What can hang from each mark:
nimez: riti
riti: nimez rukep
legi: fako nimez rukep
rukep: legi rasob
rasag: fako
fako: legi rasag
rasob: nimez rukep

Each row was made from one small tree. The marks that hang from a mark follow it in brackets, in alphabetical order. Every link used is in the known rows. Write each row's tree.
Known rows:
legi{fako nimez}: [-0.45 -0.96 -2.06  0.70 -0.49  0.23 -3.10 -0.99 -1.08 -1.70  0.87 -1.95
 -0.05 -1.13 -0.53 -0.55 -0.60  3.27 -0.03  3.66 -4.32]
rasag{fako{legi}}: [-0.75 -0.43 -2.54 -1.11  0.94  0.38 -1.43 -4.00 -1.67  1.95  2.50 -1.38
 -0.25 -3.01  0.44 -2.76 -3.63  1.14 -0.99 -0.15 -2.06]
fako{legi{nimez} rasag}: [-0.12 -1.02 -3.74  0.30  1.11  1.06 -2.91 -0.87  0.01 -2.29  1.63 -0.71
 -0.24 -1.68 -0.47 -1.41 -2.76  1.29 -4.20 -0.18 -1.71]
rukep{legi{fako nimez}}: [-0.82 -0.93 -2.07  0.78 -1.64  0.56 -3.80 -0.82 -0.97 -1.81  2.40 -1.84
 -1.07 -0.07  2.42 -1.04 -1.95  4.22  1.56  3.16 -3.93]
legi{nimez rukep}: [ 0.28 -0.41 -3.11  0.40 -0.14  0.90 -1.98 -3.68  0.66 -2.80  2.27 -2.07
  0.04  0.25 -1.73 -0.02  0.49  0.72 -1.29  0.59 -2.53]
rukep{legi{fako{rasag} nimez{riti}}}: [ 0.05  0.70 -2.79  1.35 -0.90 -0.58 -3.44  1.08 -1.39 -3.04  1.63 -1.24
 -0.84  0.16  4.39  0.64 -3.76  2.71  0.03  2.17 -6.17]
rukep{rasob{nimez}}: [-0.78 -0.10 -4.07  0.47  0.39 -0.66  0.52 -0.36 -0.14 -1.70  2.15  0.00
 -0.51  0.85  2.55 -1.27  1.31 -1.85 -2.45 -2.33  0.00]
legi{fako{rasag} nimez}: [-0.72  0.05 -2.91  1.18  0.30  0.02 -4.58 -2.55 -0.96 -2.39 -0.57 -1.76
  0.30 -0.63  1.68  0.59 -1.87  2.83 -1.72  2.61 -4.30]
riti{nimez rukep{legi rasob}}: [ 0.23 -0.83 -3.77  0.15 -0.78  0.55  1.44 -1.01  0.83 -2.33  2.94 -0.67
 -0.57 -2.02  4.66 -2.62 -0.94 -3.06 -1.35 -4.22 -1.36]
riti{nimez rukep}: [ 1.15 -0.84 -2.86 -0.10  0.23  1.09  1.62 -5.09  1.67 -3.24  1.13 -1.61
  0.08 -2.06  0.41 -2.48 -0.92 -2.43 -2.66 -0.83 -1.73]
fako{rasag}: [-1.37  0.46 -2.89 -0.20  1.46  0.32 -2.00 -3.27  0.04 -1.30  0.16 -0.64
  0.45  0.60  1.12 -0.59 -1.49 -1.55 -2.62 -2.07  0.42]
fako{legi{rukep{rasob}} rasag}: [-0.45  0.66 -5.01 -0.89  1.43  1.16 -2.39 -1.20 -0.13 -0.87  1.59 -0.46
  1.16 -0.86  1.79 -0.23 -0.31 -1.91 -3.04 -6.13 -1.74]
rasag{fako{legi{nimez rukep{rasob}}}}: [ 0.04 -0.19 -4.65  0.17  0.45 -0.19 -2.62 -1.34 -1.38  0.44  3.71 -1.82
  0.44 -3.61  0.95 -0.93 -1.20  1.34 -1.96 -1.38 -5.17]
rasob{rukep{legi{fako nimez}}}: [ 0.26 -0.51 -2.46  1.98 -2.33  1.25 -3.53 -2.26 -1.14 -3.32  0.10 -2.38
 -0.20  2.21  3.17 -0.61 -0.82  4.61  0.74  2.31 -3.67]
nimez{riti{rukep{legi}}}: [ 0.66 -0.10 -3.08  0.43 -0.68  0.52  1.11  1.33  0.83 -2.05  2.54 -0.49
 -1.42 -0.10  1.48 -2.13 -2.42 -1.75  0.55 -2.70 -2.57]
rukep{legi{fako} rasob{nimez{riti}}}: [ 0.04  0.85 -3.64  0.74 -1.76 -1.20 -0.18  3.11 -1.77 -2.14  2.83 -0.31
 -1.35  1.02  6.99 -0.64 -1.02  0.71  1.10 -0.74 -4.94]
nimez{riti{rukep{legi{fako}}}}: [ 0.79  0.11 -2.72  0.48 -1.59  0.53 -0.93  1.22 -0.23 -2.25  1.09 -1.17
 -1.05 -0.87  2.96 -1.40 -2.66  1.15  2.35 -0.73 -6.06]
nimez{riti{rukep}}: [ 1.01 -0.13 -3.13  0.58  0.35  0.34  1.50  1.43  0.67 -2.00  0.93 -0.51
 -0.26 -1.12 -1.57 -1.66 -1.00 -2.65 -1.20 -2.30 -3.37]
legi{rukep}: [-0.39  0.30 -2.74 -0.79  0.36  1.25 -1.35 -5.06  0.47 -1.16  1.83 -1.76
  0.41  0.92 -1.08 -0.25  0.81 -0.97 -0.41 -1.98 -0.69]
legi{rukep{rasob}}: [-0.86  0.45 -3.77 -0.61  0.41  0.37 -0.99 -0.97  0.03 -0.18  2.09 -0.95
  0.91 -0.02  0.73  0.08  2.26 -2.47 -0.75 -4.48 -1.12]
riti{nimez}: [-0.05 -0.75 -1.73 -1.03  0.46  0.66  0.83 -4.52 -0.02 -2.21  2.37 -1.58
  0.06 -0.84  0.76 -1.89 -0.58 -2.01 -2.22  0.80 -0.82]
riti{rukep}: [-0.01 -0.74 -3.21  0.16  0.54  1.09 -0.04 -2.12  1.46 -1.54  0.41 -0.89
 -0.20 -0.81 -1.31 -2.23 -0.45 -1.41 -1.26 -2.70 -0.56]
rukep{legi{nimez}}: [-0.98 -1.24 -2.41  0.55 -0.99  0.61 -1.95 -0.60  0.20 -1.58  3.70 -1.19
 -1.56  0.55  0.95 -1.78 -1.77  1.59 -0.19  0.75 -0.53]

Write each row's tree:
[ 0.21  0.41 -3.83  0.77 -1.70 -0.34 -0.60  5.35 -0.83 -1.17  1.59 -0.37
 -0.49 -1.68  4.52 -1.08 -1.14 -0.26  1.92 -3.33 -5.86] | nimez{riti{rukep{legi{fako} rasob}}}
[-0.24 -1.11 -3.01  0.22  0.57  0.06 -2.20 -2.56 -1.66  0.35  3.08 -1.72
 -0.55 -3.92 -0.45 -2.49 -3.54  2.58 -2.05  2.33 -3.82] | rasag{fako{legi{nimez}}}
[-0.42  1.59 -3.11 -0.38  0.51  0.88 -4.37 -6.75 -0.53 -1.98 -0.94 -2.21
  1.15  0.82  2.62  1.48 -0.62  1.13 -0.35 -0.52 -4.18] | legi{fako{rasag} rukep}
[ 0.68  0.38 -3.23  0.30 -0.75  1.12 -1.94 -6.79  0.49 -4.25 -0.27 -1.95
 -0.41 -1.00  7.12 -1.25 -3.63  0.77 -0.94 -0.32 -4.25] | riti{nimez rukep{legi{fako{rasag}}}}
[ 0.44  0.07 -4.11  0.84  0.38 -0.61  1.67  5.36  0.26 -1.23  1.48  0.33
  0.26 -2.10 -0.29 -1.32  0.41 -4.19 -1.39 -5.13 -3.33] | nimez{riti{rukep{rasob}}}
[ 1.63 -0.51 -3.21  1.91 -0.71  0.10 -1.01  2.01 -0.05 -3.72  0.32 -1.54
 -0.25 -2.55 -0.75 -0.73 -1.17  1.73 -0.39  2.36 -8.10] | legi{fako nimez{riti{rukep}}}
[ 0.53 -0.76 -3.87  0.18  0.22  0.43  1.85 -0.83  0.96 -2.40  1.44 -0.77
  0.48 -2.93  1.86 -2.15  0.63 -4.07 -3.04 -3.55 -1.90] | riti{nimez rukep{rasob}}
[ 0.64 -0.20 -3.44 -0.11  0.27  0.70 -2.94 -5.58 -0.99 -0.63  3.29 -2.62
 -0.05 -2.78 -0.36 -1.30 -2.73  2.86 -1.58  1.60 -5.16] | rasag{fako{legi{nimez rukep}}}
[-0.37 -0.37 -3.39  1.27 -1.12 -1.06 -0.13  7.15 -1.05 -1.06  4.79 -0.01
 -1.10 -0.81  2.35 -0.76 -0.96 -1.12 -0.38 -1.62 -3.23] | rukep{legi{nimez{riti}} rasob}
[-0.99  0.10 -2.87  1.14 -0.75  0.32 -4.95 -2.38 -0.74 -2.69  0.92 -1.62
 -0.74  0.45  4.64  0.09 -3.12  3.77 -0.22  2.06 -3.63] | rukep{legi{fako{rasag} nimez}}
[ 1.05 -0.52 -4.52  2.07  0.01 -0.73  0.91  6.57  0.44 -2.40  2.16  0.05
 -0.07 -2.84 -0.96 -1.04  0.57 -2.60 -2.52 -2.32 -4.96] | legi{nimez{riti{rukep{rasob}}}}
[ 0.23  0.55 -4.11  0.77  0.21 -1.37  2.07  3.14 -0.81 -2.24  2.68  0.40
 -0.69  0.67  2.46 -0.73  0.77 -3.02 -2.15 -2.27 -2.55] | rukep{rasob{nimez{riti}}}
[ 0.15  0.09 -4.74  1.25 -1.67  0.16 -1.00 -1.08  0.41 -3.05  0.93 -0.63
 -1.30  0.18  7.03 -1.81 -0.50  1.37  0.57 -2.59 -3.49] | riti{rukep{legi{fako} rasob{nimez}}}
[ 0.38  0.77 -2.81  1.49  0.19 -0.65 -2.79  0.78 -1.50 -2.95  0.13 -1.31
  0.36 -1.16  1.62  1.11 -2.22  1.70 -1.60  2.92 -6.96] | legi{fako{rasag} nimez{riti}}
[ 1.69  1.13 -2.95  1.72 -2.37  0.31 -0.16 -2.53 -1.61 -4.80  0.25 -1.68
 -1.04  4.06  5.88 -0.56 -1.06  2.68  0.75  1.26 -4.60] | rasob{nimez{riti} rukep{legi{fako}}}
[-1.48 -1.06 -3.43  1.03 -0.87 -0.25 -1.62  3.62 -0.62 -0.82  4.00 -0.31
 -1.02 -0.50  2.59 -1.43 -0.27 -0.18 -0.44 -1.95 -0.54] | rukep{legi{nimez} rasob}
[-0.04  1.95 -5.08  0.51  0.32 -0.31 -3.10 -5.13 -0.57 -3.44 -0.48 -1.37
  0.75  1.78  6.61  1.65  0.65  0.50 -1.77 -2.41 -4.20] | legi{fako{rasag} rukep{rasob{nimez}}}
[-1.00  1.76 -4.04 -0.17  0.62  0.16 -4.13 -2.56 -0.99 -1.13 -0.43 -1.45
  1.77  0.17  4.19  1.94  0.66 -0.10 -0.58 -3.26 -4.27] | legi{fako{rasag} rukep{rasob}}
[-0.77  0.72 -3.39 -0.46 -0.32  0.37 -2.80 -0.87 -1.04 -0.27  0.98 -1.63
  1.35 -0.61  2.04  0.87  2.00  0.22  1.05 -2.08 -4.39] | legi{fako rukep{rasob}}
[-0.31 -0.16 -4.18  0.62 -0.01  0.04 -1.99 -0.12  0.09 -1.61  2.89 -1.26
  0.63 -0.63 -0.27  0.30  2.21 -0.87 -1.56 -1.89 -2.87] | legi{nimez rukep{rasob}}
[ 1.96 -0.55 -4.77  1.43  0.83  0.66 -0.68  2.30  0.89 -4.43  1.14 -0.40
 -0.59 -2.82 -0.83 -1.64 -3.32 -0.17 -4.46 -1.53 -5.63] | fako{legi{nimez{riti{rukep}}} rasag}
[ 0.37 -0.08 -2.80  0.57 -0.56  0.92 -3.68 -3.64 -0.41 -2.59  1.01 -2.75
  0.48 -0.42 -0.18  0.67  0.38  3.51  0.25  2.77 -5.70] | legi{fako nimez rukep}
[ 0.22 -1.35 -3.46  1.48 -1.00  1.09 -1.31 -0.76  1.63 -2.86  2.39 -1.04
 -1.56 -0.54  0.92 -2.46 -1.83  1.06 -0.70 -0.85 -1.40] | riti{rukep{legi{nimez}}}
[-0.54  1.32 -2.75  1.04 -1.21  1.22 -3.80 -5.00 -1.20 -2.82 -1.88 -1.82
  0.53  2.98  6.11  0.13 -1.98  2.68  0.13 -1.26 -1.83] | rasob{rukep{legi{fako{rasag}}}}
[ 1.25  0.17 -2.38  2.30 -2.43  0.39 -1.92  1.48 -1.85 -3.88  0.82 -1.91
 -0.41  1.82  2.66 -0.13 -1.49  3.65  0.79  2.71 -6.26] | rasob{rukep{legi{fako nimez{riti}}}}
[-1.56  0.28 -3.95  1.35 -0.69 -0.51 -4.59  1.54 -1.42 -1.59  1.24 -0.83
 -0.03 -0.51  6.14  0.51 -1.72  2.24 -0.39 -0.40 -3.65] | rukep{legi{fako{rasag} nimez} rasob}
[ 0.07  0.51 -4.17 -1.28  1.36  1.97 -2.87 -4.95  0.45 -1.88  1.21 -1.20
  0.54  0.39  0.23 -0.56 -1.76 -0.32 -2.82 -3.64 -1.68] | fako{legi{rukep} rasag}
[ 0.57 -0.25 -4.45  0.02  0.95  1.64 -3.47 -3.75  0.59 -3.23  1.66 -1.66
  0.18 -0.69 -0.69 -0.31 -1.87  1.45 -3.69 -0.87 -3.33] | fako{legi{nimez rukep} rasag}
